Known rows, with every step that occurs
lazilun > biral: [  3.6  10.7  12.5   3.8  23.2   6.8  16.2 -25.7  -9.2   6.8  -2.5  -6.1
  25.8 -16.4  27.0   8.8  -1.8  27.5 -11.0  10.6  -8.3   8.3   7.5]
biral > manoba > bobe > lazilun: [  0.1 -14.9 -19.4   6.6  11.5 -15.5   9.6  -1.4  14.2 -21.6 -15.3  -9.2
  20.7   7.9  -2.8   6.0  37.6 -12.9  13.4   9.9 -25.7  -3.6   3.4]
biral > manoba > bobe > lazilun > namil: [ -2.8 -19.6 -13.2  15.1  17.2 -16.5  28.3 -23.8  23.2 -18.3  -3.6 -13.9
  49.1  11.6  27.8  12.5  35.6  -1.4  -7.1  16.7 -13.3 -13.5   9.3]
biral > lazilun > bobe: [ 10.7  -6.0  31.0  -4.7  54.5  -1.4  14.4 -22.6 -18.7  -5.0  -2.9 -14.7
  21.8 -14.8  18.5  14.9  -6.1   8.4 -11.4   7.5 -23.6  10.7  -6.7]
bobe > manoba > biral > lazilun > namil: [ -2.2  -4.8  -7.8  12.6  22.1  -6.9  34.7 -14.1  16.8  -8.1   2.5 -17.3
  41.7   0.2  22.0   9.8  19.0  -8.1 -13.9  12.0  -8.8  -8.4  10.4]
manoba > bobe > lazilun > biral > vafel > vanizu: [ -2.1  11.0  11.7  -3.8  58.9  10.5  -1.9 -14.5  19.7  -9.8 -15.1 -18.0
  11.8 -14.8  15.1   5.4  17.6  16.5 -18.4   0.7 -35.6  -3.6 -15.7]
legav > vafel > vanizu > lazilun > biral > manoba: [ -0.4 -12.2 -14.4  22.5  51.4  13.6  18.4 -13.2   8.5   5.5  -0.3 -21.4
  23.4 -40.3  20.3 -13.0  44.8  -0.9   2.6  17.8 -29.9 -21.8   1.7]
biral > manoba > bobe > lazilun > vanizu > vafel: [ -1.0 -13.1   3.1   7.4  47.0   5.1   6.2 -11.6  20.6 -17.3 -10.4  -5.6
  10.1  -3.1  23.3   6.9  40.1 -10.4  -9.8  13.5 -44.8 -53.3   2.4]
manoba > bobe: [ 22.1  10.3  17.1   5.9 -17.3  -0.7  25.1  -4.7   3.3 -16.2 -20.4  13.1
   7.4   1.8  13.3   7.9  11.5   8.4  14.1   5.3 -17.4   8.9  -0.6]
lazilun > vanizu: [ -1.5  16.0  25.3  39.7  29.2   7.2  -4.8 -23.4  -0.7  -1.4  11.7  -6.0
  16.6   0.8  33.9  12.5  24.5  15.8   1.6   2.3 -32.1 -21.5   1.2]
legav > vafel > vanizu > lazilun: [ 11.7  -8.8  14.9  13.8  64.6  29.4  18.6   4.8 -12.6  18.2  -7.4  -8.5
  14.5 -16.4  33.6 -34.1  38.1  -1.6  -5.7  28.5 -32.3 -20.3  -3.7]
legav > vafel > vanizu > lazilun > bobe > manoba > biral: [ 16.7  12.8  -0.4  -7.1  31.1  17.5  28.5  -0.8   5.2 -11.5  15.3 -16.5
  13.7 -44.7   7.4  -2.3  20.2   3.3  13.4  14.3 -27.0  -8.8 -25.6]
bobe > manoba > biral > vafel > vanizu > lazilun > namil: [ -5.6  -8.2   0.4  15.9  48.9  13.6  38.2 -20.9  24.8   4.1  14.3 -19.0
  37.4 -15.3  44.1  -7.2  40.3  -6.8  -6.5  28.1 -23.7 -33.9   1.2]
biral > manoba: [-12.1  -2.4 -24.5  47.5   0.5  -2.9  13.1   6.9  24.9 -11.9 -11.5   1.4
  16.2 -20.0  16.6   9.3  39.5 -20.2  25.9   7.6 -26.9 -10.6  20.5]
biral > lazilun > namil: [ -4.7 -13.5   6.9  21.7  38.7  -4.1  28.2 -20.4   5.2   1.0  -7.5 -11.1
  46.2  12.6  37.2   4.8  16.5  -3.0 -26.2  13.4  -8.5  -6.8  19.6]
bobe > manoba > biral: [  2.8  20.2 -18.9  11.4 -19.4   3.6  25.5  12.9  20.0 -17.2   3.2  -0.8
  10.8 -20.9   3.0   9.5  19.1  -7.0  25.5   6.9 -16.6   1.6   1.9]
vafel > vanizu: [ -4.2  24.6  14.0  31.5  27.4   6.4   3.1   8.3   0.1  -3.8 -16.7   1.9
   5.2 -18.5  44.1   5.0  12.2  16.5   4.4  -3.2 -47.3   2.5 -12.2]
manoba > biral > vafel > vanizu > lazilun: [  6.2  -4.7  19.1  -3.9  56.7  26.8  14.2  -3.9   1.7  17.6  -2.5 -16.1
   8.9 -13.0  29.6 -23.9  31.8  -6.6   0.0  22.9 -36.0 -18.3  -8.2]
bobe > lazilun > namil: [-12.9 -16.0  -5.5  18.0  37.1  -7.8  20.8 -20.1  10.0  -2.2  -1.8 -12.6
  56.5  18.7  39.4   7.0  24.9   4.9 -20.7  21.9  -6.9  -9.8  17.5]
legav > vafel: [ 13.2   1.5  -6.7  25.7  26.0  28.4  17.0  18.2  12.1  -1.0 -19.9   5.5
  25.1 -12.3   2.2 -16.3  30.4  -7.7 -11.8  18.8   3.6  -4.1  19.7]
biral > manoba > bobe > lazilun > vanizu > vafel > legav: [ 25.6  -4.6   0.4  -5.5  34.1 -14.6  12.2  -7.0   2.8 -23.4  -6.5  12.8
  -6.7   1.3  49.4   3.8  31.4  -1.1  -8.9  -3.9 -29.7 -29.8  -7.6]

Rows
[-10.0  -3.8  -6.8  26.7  43.5  -9.9  25.9  -6.5   4.5 -22.5  10.6  -8.5
  15.2 -28.9   4.5  19.2  17.4 -15.4  11.3  10.8 -28.1  -9.3   3.8]
biral > lazilun > bobe > manoba
[ 27.5  13.1  -3.4 -11.9  19.6  -2.6  22.3  -2.1  15.5 -22.3   7.5  10.1
  -3.4 -20.0  25.2   9.7  13.8  -6.0   2.5  -4.1   1.5   7.7  -7.0]
lazilun > bobe > manoba > biral > vafel > legav
[ 25.7   7.3   2.0  -9.4  38.4  -7.1  19.2   1.5  -2.2 -16.0   2.7  11.4
 -13.0  -5.9  46.3   0.6  20.2  -5.9 -13.9  -5.8 -25.8 -26.4  -7.1]
bobe > manoba > biral > lazilun > vanizu > vafel > legav
[ 12.4   7.2   1.4  -9.2  11.4   7.6  34.3 -10.0   0.9  -9.6  20.8 -12.1
  15.4 -31.9   9.9   6.3  13.3   0.2  23.4  18.4 -21.7  -4.7 -13.0]
vanizu > lazilun > bobe > manoba > biral
[  5.2   8.0  -0.4  -2.9  12.9  26.4   9.5   4.7  36.7  -4.8 -11.7  -4.9
  13.8  -7.7  -3.4   0.5  19.5 -15.0  -2.2  10.9  -1.9   0.0  12.3]
manoba > biral > vafel
[  7.2  -3.9   7.5  -0.2  22.3  -1.3  29.2 -19.2   7.5   0.7  -4.6 -18.6
  44.3   9.9  29.7   5.8   9.0   4.4 -24.0   9.4  -5.8   0.9   7.7]
manoba > biral > lazilun > namil
[ 28.2   3.4   3.4  -6.9  21.6  -0.6  27.4  13.3  -7.6  -7.1 -19.9  32.4
  -8.1  -5.9  63.0  -5.2   9.5  -0.8 -12.5   4.5 -12.5  -6.8   9.1]
vanizu > vafel > legav
[ -1.9  -4.8  -3.6  27.0  62.9  11.5  31.8  -5.4   1.6 -12.4  17.5  -8.7
  14.4 -48.0  16.8  -2.6  34.6  -9.5  13.6  25.3 -34.5 -25.8  -8.9]
legav > vafel > vanizu > lazilun > bobe > manoba
[ 12.4   1.3  -7.1  22.8 -23.3  -7.5  25.2  -2.4  22.1 -24.0 -19.3   6.3
   7.7 -12.9   7.0  13.0  31.8  -9.0  28.1   2.6 -26.5  -1.4   2.5]
biral > manoba > bobe
[ -2.3  -4.6   2.0   8.7  54.4  21.6  20.5   0.3  11.8   8.5   5.5 -16.0
   5.4 -23.1  22.0 -21.4  43.1 -18.6  10.5  23.7 -38.9 -27.3  -5.1]
bobe > manoba > biral > vafel > vanizu > lazilun
[  5.2  -8.8  18.3  -3.2  51.1  10.6   6.8 -13.0   9.0 -11.4 -11.7  -1.2
  10.6   5.4  27.5   4.2  26.7   0.6 -19.8  17.6 -40.1 -45.7   2.0]
manoba > bobe > lazilun > vanizu > vafel
[  3.9  -5.2  22.2  13.6  53.4  16.1  17.4  -4.4 -20.5  18.7  -2.6  -6.6
  10.7 -11.0  48.3 -20.9  28.3   4.0   6.4  24.6 -45.4 -16.2  -6.4]
vafel > vanizu > lazilun
[ -7.0  -9.3  11.8   7.3  63.7  14.0   1.6  -9.4   7.6  -3.7  -5.9  -4.5
  15.2   2.5  35.0   2.6  28.3  -3.6 -23.0  18.8 -39.1 -49.4  10.1]
bobe > lazilun > vanizu > vafel
[ 36.3   6.8  18.6 -22.8  39.8  -1.6  13.4  -3.9 -12.1  -7.0  -6.3  10.3
  -8.9   2.0  54.4  -2.7  10.3   6.0 -24.0  -7.5 -23.4 -16.9  -8.8]
manoba > biral > lazilun > vanizu > vafel > legav
[  6.6   1.1  25.2  -5.5  59.6  13.9  19.4 -31.3 -25.5  21.7   5.5 -18.5
  20.7 -22.5  45.6 -11.5   8.8  30.2 -11.3  22.3 -32.5  -6.5 -10.4]
vafel > vanizu > lazilun > biral
[ 26.2  -6.8   9.2 -15.6  50.0   5.7  21.6 -18.4  -6.9   8.1   2.5   4.8
   6.2  -4.0  43.4 -13.8  19.5   0.3 -17.1  10.9   6.1   0.6   8.8]
vanizu > lazilun > biral > vafel > legav
[ -7.1 -10.1  -2.3  24.9  43.0   1.9  37.0 -14.4  -2.0  -9.0  23.0  -5.3
  16.6 -34.9  19.9   5.1  27.3 -14.3  24.5  29.3 -27.5 -21.7   2.1]
vanizu > lazilun > bobe > manoba
[ -5.6   1.1   5.3   7.3  43.8  22.6  10.0 -19.5  26.1   2.1  -7.9  -9.8
  22.6 -16.1   6.8   4.4  17.1  -1.8 -18.0  16.1   0.7  -4.7  21.2]
lazilun > biral > vafel
[ 19.4  -6.3  37.0  -4.0  76.7  23.5  21.1 -21.3 -23.9   7.9   6.9 -14.8
  21.4 -36.1  36.0  -9.9  12.8  18.1  -7.8  25.3 -34.0 -10.0 -23.0]
legav > vafel > vanizu > lazilun > bobe
